What can hang from each mark:
j781: j705
j705: j386 j576
j576: j386 j610
j165: j610 j781
j386: j610
j979: j49 j165 j577
j577: j165 j610
j610: j979

(in the rows, 128 means zero)
Known rows, with every way that one mark hangs from another:
j165[j610 j781[j705[j386]]]: [142 178 129 127 105 179 109 165 139 118 151 118 150 103 102 141 102 168
 143  96 106]
j576[j610[j979[j49 j577]]]: [118 144 123 128  59 137 101 156  94 134 141 125 131 119 122  71 137 129
 141  89 133]
j165[j610[j979] j781]: [139 194 139 121  86 149  91 167 133 125 111 123 157 111 122 128 125 141
 159 111 124]
j386[j610[j979]]: [164 127 107 144  83 107 135 162 119 106 148 146 129 106 132 111 149 149
 107 109 142]
j165[j610[j979]]: [147 167 121 130  81 132  93 166 130 122 111 131 156 100 128 124 140 124
 133 119 138]
j577[j165 j610]: [136 142 137 123 112 102 129 137 132  85 157 101 175 109 108 103 154 117
 189 122 148]
j781[j705]: [133 125  97 159 128 134 109 138 144 129 173 135 121  95 123 126 147 159
 130 111  98]
j705[j386 j576[j610[j979[j49 j165[j781] j577]]]]: [113 138 137 117  16 204 112 168 123  97 183 131 137  63 126  97 118 166
 125  58 124]
j610[j979[j165[j781] j577]]: [124 147 108 126  79 186  99 158 137 109 140 130 144  94 143  98 139 148
 153  89 111]
j781[j705[j386 j576[j610[j979]]]]: [128 127 106 150  59 161 118 157 146 117 208 137 138  64 128 126 154 166
 114  98 114]
j386[j610[j979[j49 j577]]]: [142 110 105 146  62 129 125 161 100 111 146 138 109 111 116  77 123 145
  96  83 132]
j165[j610 j781]: [137 195 145 116 110 152  97 157 121 125 111 118 148 115 107 140 104 154
 158  93 112]
j165[j610 j781[j705]]: [135 184 121 133 117 163  90 151 129 141 137 118 140 107 104 144 111 164
 158  96  95]
j979[j49 j165[j781[j705[j386 j576]]] j577[j610]]: [101 111 109 137  51 219  99 132 109 103 183 110 126  82  86  80  83 170
 158  48  95]
j577[j165[j781[j705]]]: [125 156 133 124 137 154 107 149 161 109 176 115 132  95 130 114 148 153
 185 101  99]
j576[j386 j610[j979[j49 j165[j781]]]]: [141 154 137  96  61 153 102 169 110 120 168 119 111 117 125  85 150 153
 173  72 140]
j610[j979[j165[j781]]]: [140 150 118 128  87 167  97 157 152 106 143 144 144  88 153 113 154 149
 164 110 123]
j386[j610]: [161 127 114 139 106 110 142 152 107 104 147 139 118 109 117 121 129 161
 106  91 131]

Rows:
[101 119 122 138  49 186  98 165 153 103 186 121 120  75 125  67 134 141
 132  84 108] : j610[j979[j49 j577[j165[j781[j705[j386 j576]]]]]]
[162 116 123 123  76 106 137 172 118 101 169 128  94 116 112  94 145 153
 106  85 145] : j576[j386[j610[j979[j49]]]]
[119 127 115 149  59 182 120 158 136 112 195 130 112  82 107 103 110 182
 111  71  94] : j165[j781[j705[j386[j610[j979[j49 j577]]] j576]]]
[ 92 121 129 126  73 159 104 138 112 109 189  83 116 104  75  66 112 145
 167  56 102] : j979[j49 j577[j165[j781[j705[j576[j386]]]] j610]]
[134 112 123 131  18 197 131 170 129  79 187 141 119  56 121 103 107 178
  88  54 123] : j705[j386[j610[j979[j49 j165[j781] j577]]] j576]
[124 159 122 115  77 137 111 163 111 123 148 116 155 114 136  86 159 124
 160  96 135] : j576[j610[j979[j577[j165]]]]
[112 123 100 141  66 201  80 151 133 122 158 133 113  90 132  73 125 151
 152  79  99] : j610[j979[j49 j165[j781[j705]] j577]]
[110 120 123 132  69 150  95 161 136 107 148 123 122  99 132  56 142 116
 139  97 126] : j610[j979[j49 j577[j165]]]
[133 128 108 149  69 140  99 132 126 111 162 126 152 103 108  89 140 139
 182 118 132] : j577[j610[j979[j49 j165[j781[j705]]]]]
[126 132  99 144  73 135 102 150 135 140 205 124 113  78 123 128 172 166
 130  87 104] : j781[j705[j576[j386 j610[j979]]]]
[107 143 124 140  57 187 106 156 133 124 192 123 123  85 110  99 117 175
 133  74  94] : j165[j781[j705[j386 j576[j610[j979[j49 j577]]]]]]
[123 162 139 119  66 187  86 170 162 106 175 116 137  70 124 105 132 144
 166  93 115] : j577[j165[j610[j979[j49]] j781[j705[j386 j576]]]]
[119 160 126 125  51 161  89 147 123 127 164 137 137  68 142 127 153 163
 156  77 114] : j705[j576[j610[j979[j165[j781]]]]]
[113 140 129 141  66 133  96 137 146 106 189 105 153  89 107  82 155 131
 202 115 125] : j577[j165[j781[j705[j576]]] j610[j979[j49]]]
[102 115 131 128  82 138 111 138 103  98 150  95 135 117  87  53 110 117
 161  79 127] : j979[j49 j577[j165 j610]]
[150 123  99 143  77 123 138 163 107 109 145 135 130 111 123 100 138 147
  98  92 132] : j386[j610[j979[j577]]]
[145 140 114 128  83 138 134 167 118 102 152 124 134 111 126  94 138 148
 128  87 128] : j386[j610[j979[j577[j165[j781]]]]]
[124 143 121 120  68 213  61 147 124 129 164 126  89  72 108 116  99 177
 163  47  93] : j979[j49 j165[j610 j781[j705[j576[j386]]]]]
[143 157 116 119  74 147 101 156 114 122 146 138 149 102 149 107 162 140
 167 102 141] : j576[j610[j979[j165]]]
[146 144 122 140 113 161 140 158 141 105 183 130 128 103 109 127 116 185
 129  94 105] : j165[j781[j705[j386[j610]]]]
[115 139 112 120  68 248  80 156 110 117 148 116 113  91  99  88  66 167
 147  40  91] : j979[j49 j165[j610 j781[j705[j386]]] j577]
[128 129  97 132  76 175 100 158 136 107 140 136 143  88 148  96 149 136
 136  94 121] : j610[j979[j165 j577]]
[142 122 123 129  75 118 131 154 122 106 183 127  98  77 113 137 144 175
  95  63 117] : j705[j576[j386[j610]]]
[131 157 137 113  81 202  68 148 115 119 121 133 110  92 116 104  87 159
 173  64 111] : j979[j49 j165[j610 j781]]
